Known rows, with every way that one mark hangs from another:
[J_22 [J_216 J_815] J_868]: [ 0.39 -5.81 -0.66  3.00  0.54 -2.49  2.56  0.13  2.33  1.05 -1.08  1.08
 -0.50 -2.78  0.50  2.65  0.52  0.16  0.50 -1.02 -1.09]
[J_790 J_522 [J_815 [J_450 J_22 [J_141 J_216]]]]: [ 0.10 -0.41  7.78  3.64  3.02  0.36 -1.97  0.91 -1.08 -0.22 -3.84  2.58
  0.27 -2.62 -0.82 -0.38  0.52  2.09 -2.00  1.34  2.25]
[J_216 [J_815 [J_450 J_22 J_141]]]: [-0.62 -1.40  5.05  2.07  1.06 -2.00 -0.98  0.31 -1.56  3.08 -0.46  0.03
 -0.32 -2.85 -0.35  1.14  0.28  0.73 -1.93  1.45  1.01]
[J_815 [J_450 [J_22 J_216 J_868]]]: [-0.01 -3.85  4.88 -0.26 -0.18 -0.99 -3.06  0.05  1.41  0.58 -0.63 -0.12
  1.45 -3.92 -1.32 -0.23  0.01  1.74  1.80  1.76  1.17]
[J_868 J_141]: [-0.08  3.68 -0.61  2.97 -0.68  0.01  0.29 -0.08  0.87  0.22 -0.06  0.46
  0.18  1.15  0.19 -3.04  0.32  0.51 -2.03 -0.25  0.28]
[J_790 [J_815 J_216 [J_450 J_22 J_141]]]: [ 0.78 -1.11  6.65  0.24  2.83  0.14 -3.23  0.68  0.03 -0.04 -2.98  1.25
  0.91 -3.33 -1.52 -0.74  0.99  0.52 -0.95  3.55  2.52]
[J_141 [J_216 [J_815 [J_450 J_22]]]]: [-0.52  1.43  2.56  1.32  3.81 -1.63  0.06  0.34 -0.25  0.72 -1.28  0.64
  0.15 -1.22 -0.78  1.88  0.27  0.32  0.27 -0.03  0.11]
[J_868 [J_22 J_216]]: [ 2.15 -2.65  1.29  0.95  0.28 -2.75 -1.20 -0.45  1.54  0.78 -0.77 -0.51
 -0.93 -1.36 -0.08 -2.35 -0.03  0.02 -0.06  1.10 -0.07]
[J_216 [J_815 J_450]]: [-1.20 -1.80  1.06  3.03  1.64 -2.32 -0.51 -0.15 -1.49  3.00  0.12  0.05
 -0.80 -1.91 -0.87  1.70 -0.20  1.46 -0.51  0.57 -0.70]
[J_141 [J_216 [J_815 [J_450 [J_22 J_868]]]]]: [-0.69  0.73  2.34  1.03  3.51 -1.94  0.38  0.32  0.46  0.90 -1.56  1.02
  0.77 -1.77 -0.80  2.06  0.19  0.51  0.57 -0.56 -0.08]
[J_22 J_216 J_450 J_868]: [-0.19 -7.63 -0.68 -1.31  0.01 -0.76 -0.66 -0.53  2.30  1.06 -0.42  1.12
 -0.31 -2.65  1.95  1.81  0.05 -0.24  1.82 -0.64 -1.80]
[J_22 [J_216 [J_815 J_450]] [J_868 J_141]]: [-0.22 -3.42 -0.32  5.31  0.20 -2.64  1.55 -0.07  2.91  1.42 -1.21  1.12
  0.28 -2.81 -0.16  0.25  0.48  1.57 -0.56 -0.60 -0.85]
[J_790 J_522 [J_815 J_216 [J_450 [J_22 J_868] J_141]]]: [ 0.51 -2.52  8.13  2.18  3.80  0.27 -0.60  0.87 -0.19 -1.03 -4.54  3.09
  0.90 -3.32 -1.19 -0.65  1.21  1.62 -1.32  2.69  2.17]
[J_815 J_216 [J_450 J_22 J_141]]: [ 0.36  0.00  8.04 -2.74  2.46  0.21 -1.12  0.50  0.49 -1.61 -2.49 -0.18
  2.63 -2.94 -1.40 -1.59  1.25  0.01 -0.40  4.80  2.57]
[J_22 J_216 J_450 [J_868 J_141]]: [-0.29 -5.04 -1.01  0.81 -0.44 -0.74 -0.53 -0.61  2.89  1.20 -0.48  1.42
 -0.03 -1.80  2.13 -0.32  0.26  0.06  0.41 -0.78 -1.61]
[J_450 [J_22 J_868] [J_141 J_216]]: [ 0.93  1.64  7.67 -2.53  0.16  0.32  0.48  1.10  1.94 -0.60 -2.70  1.06
  2.56 -2.48  0.93 -0.10  0.98 -1.48 -2.05  0.13  2.90]
[J_790 J_522 [J_815 J_216 [J_450 J_22 J_141]]]: [ 0.60 -1.75  8.31  2.43  4.12  0.51 -0.82  0.91 -0.88 -1.21 -4.29  2.73
  0.36 -2.82 -1.19 -0.91  1.29  1.40 -1.56  3.23  2.32]
[J_2 J_522]: [-0.17  1.31  1.44  0.92  0.42  0.51 -1.80 -0.77 -1.22  4.12 -0.15  0.83
  1.57  1.32 -1.23  0.97 -0.60 -0.43 -0.69 -0.29 -0.76]
[J_868 [J_141 [J_216 J_815]]]: [-0.31  5.25 -0.52  4.02  2.01 -0.95  1.64  0.17  0.75  0.34 -1.01  1.08
 -0.07  1.26  0.16 -1.49  0.53  0.15 -2.25 -0.99 -0.15]

Rows:
[-0.11 -2.70  4.68  0.76 -0.43 -1.07 -2.93  0.02  1.73  0.64 -0.66  0.03
  1.54 -3.49 -1.27 -1.23  0.11  1.92  1.06  1.72  1.30]  [J_815 [J_450 [J_22 J_216 [J_868 J_141]]]]
[ 0.35 -1.85  6.01 -2.62  3.11 -0.36 -1.67  0.14  0.47 -1.31 -1.42  0.00
  1.68 -2.73 -2.04 -1.17  0.99  0.52  2.03  4.45  1.56]  [J_815 J_216 [J_450 J_22]]
[-1.22  3.32  3.62  0.13  0.95  0.16 -1.63  0.19  0.43 -0.60 -2.01 -0.51
  2.85 -1.66 -1.04 -0.47 -0.16  1.59 -1.43  1.21  1.01]  [J_815 [J_450 [J_141 J_216]]]
[-0.95  2.16  0.79  1.77  3.87 -1.61  0.62  0.21 -0.16  0.54 -1.45  0.58
  0.36 -0.67 -0.84  2.02  0.08  0.63  0.09 -0.54 -0.61]  [J_141 [J_216 [J_815 J_450]]]
[-0.43 -0.69  5.13  4.57  2.06  0.42 -1.54  0.60 -1.27  0.02 -3.44  2.32
  0.13 -2.14 -0.84 -0.39  0.19  2.62 -2.48  1.06  1.33]  [J_790 J_522 [J_815 [J_450 J_141]]]
[-0.98  0.11  2.05 -1.86  1.75  0.29 -0.77 -0.09 -1.11  1.69 -0.80  0.61
 -0.17 -0.49  2.23  1.27  0.12 -1.14 -1.98  0.01 -0.57]  [J_22 [J_450 [J_141 [J_216 J_815]]]]
[ 0.00 -1.33  5.84  4.25  2.82 -0.27 -2.02  0.62 -0.07  0.20 -3.35  3.21
  0.07 -2.59 -1.24 -0.90  0.37  2.78 -0.73  0.47  1.44]  [J_790 J_522 [J_815 [J_450 [J_22 [J_868 [J_141 J_216]]]]]]
[ 0.46 -3.77  6.33  4.34  2.65 -0.18 -2.46  0.61 -0.96  0.12 -2.81  2.41
 -0.96 -2.91 -1.12 -0.13  0.45  2.48 -0.32  1.63  1.63]  [J_790 J_522 [J_815 [J_450 [J_22 J_216]]]]
[ 0.18 -1.63  5.51 -2.07  2.33 -0.70 -1.36  0.09  1.72 -1.00 -1.76  0.66
  2.58 -3.08 -1.99 -1.92  0.99  0.93  1.74  3.65  1.38]  [J_815 J_216 [J_450 [J_22 [J_868 J_141]]]]
[-0.49  1.35  4.35 -1.55  2.59  0.30 -0.03  0.19  0.68 -2.02 -2.64 -0.30
  3.04 -1.92 -1.46 -1.22  0.91  0.58 -0.77  3.92  1.15]  [J_815 J_216 [J_450 J_141]]
[-0.35  1.97  7.26 -1.16  0.78  0.04 -2.77  0.51  0.28 -0.13 -1.83 -0.37
  2.52 -2.74 -0.90 -0.78  0.20  0.98 -1.01  2.14  2.38]  [J_815 [J_450 J_22 [J_141 J_216]]]
[-0.54 -6.12 -1.04  2.80  0.60 -2.12  0.47 -0.56  1.84  3.01 -0.20  1.76
 -1.34 -2.24  2.28  1.13  0.39 -0.06 -0.32 -1.06 -2.14]  [J_22 [J_216 J_815] J_450 [J_868 J_141]]
[-0.35  4.47  1.79  3.64  1.99 -1.17  0.12  0.22  0.67  0.65 -0.98  0.92
  0.18  0.11 -0.27 -1.82  0.55  0.60 -1.80 -0.15  0.54]  [J_868 [J_141 [J_216 [J_815 [J_450 J_22]]]]]
[-0.47  0.89  6.91 -1.45  0.30 -0.29 -2.28  0.48  1.25  0.09 -2.13  0.13
  3.28 -3.48 -0.93 -0.55  0.10  1.23 -0.64  1.38  2.14]  [J_815 [J_450 [J_22 J_868] [J_141 J_216]]]
[ 0.46 -2.46  7.82  4.34  2.20  0.23 -2.05  0.86 -0.94 -0.11 -3.53  2.29
 -0.34 -3.09 -0.65 -0.42  0.60  2.13 -2.01  1.97  2.27]  [J_790 J_522 [J_815 [J_450 [J_22 J_216] J_141]]]
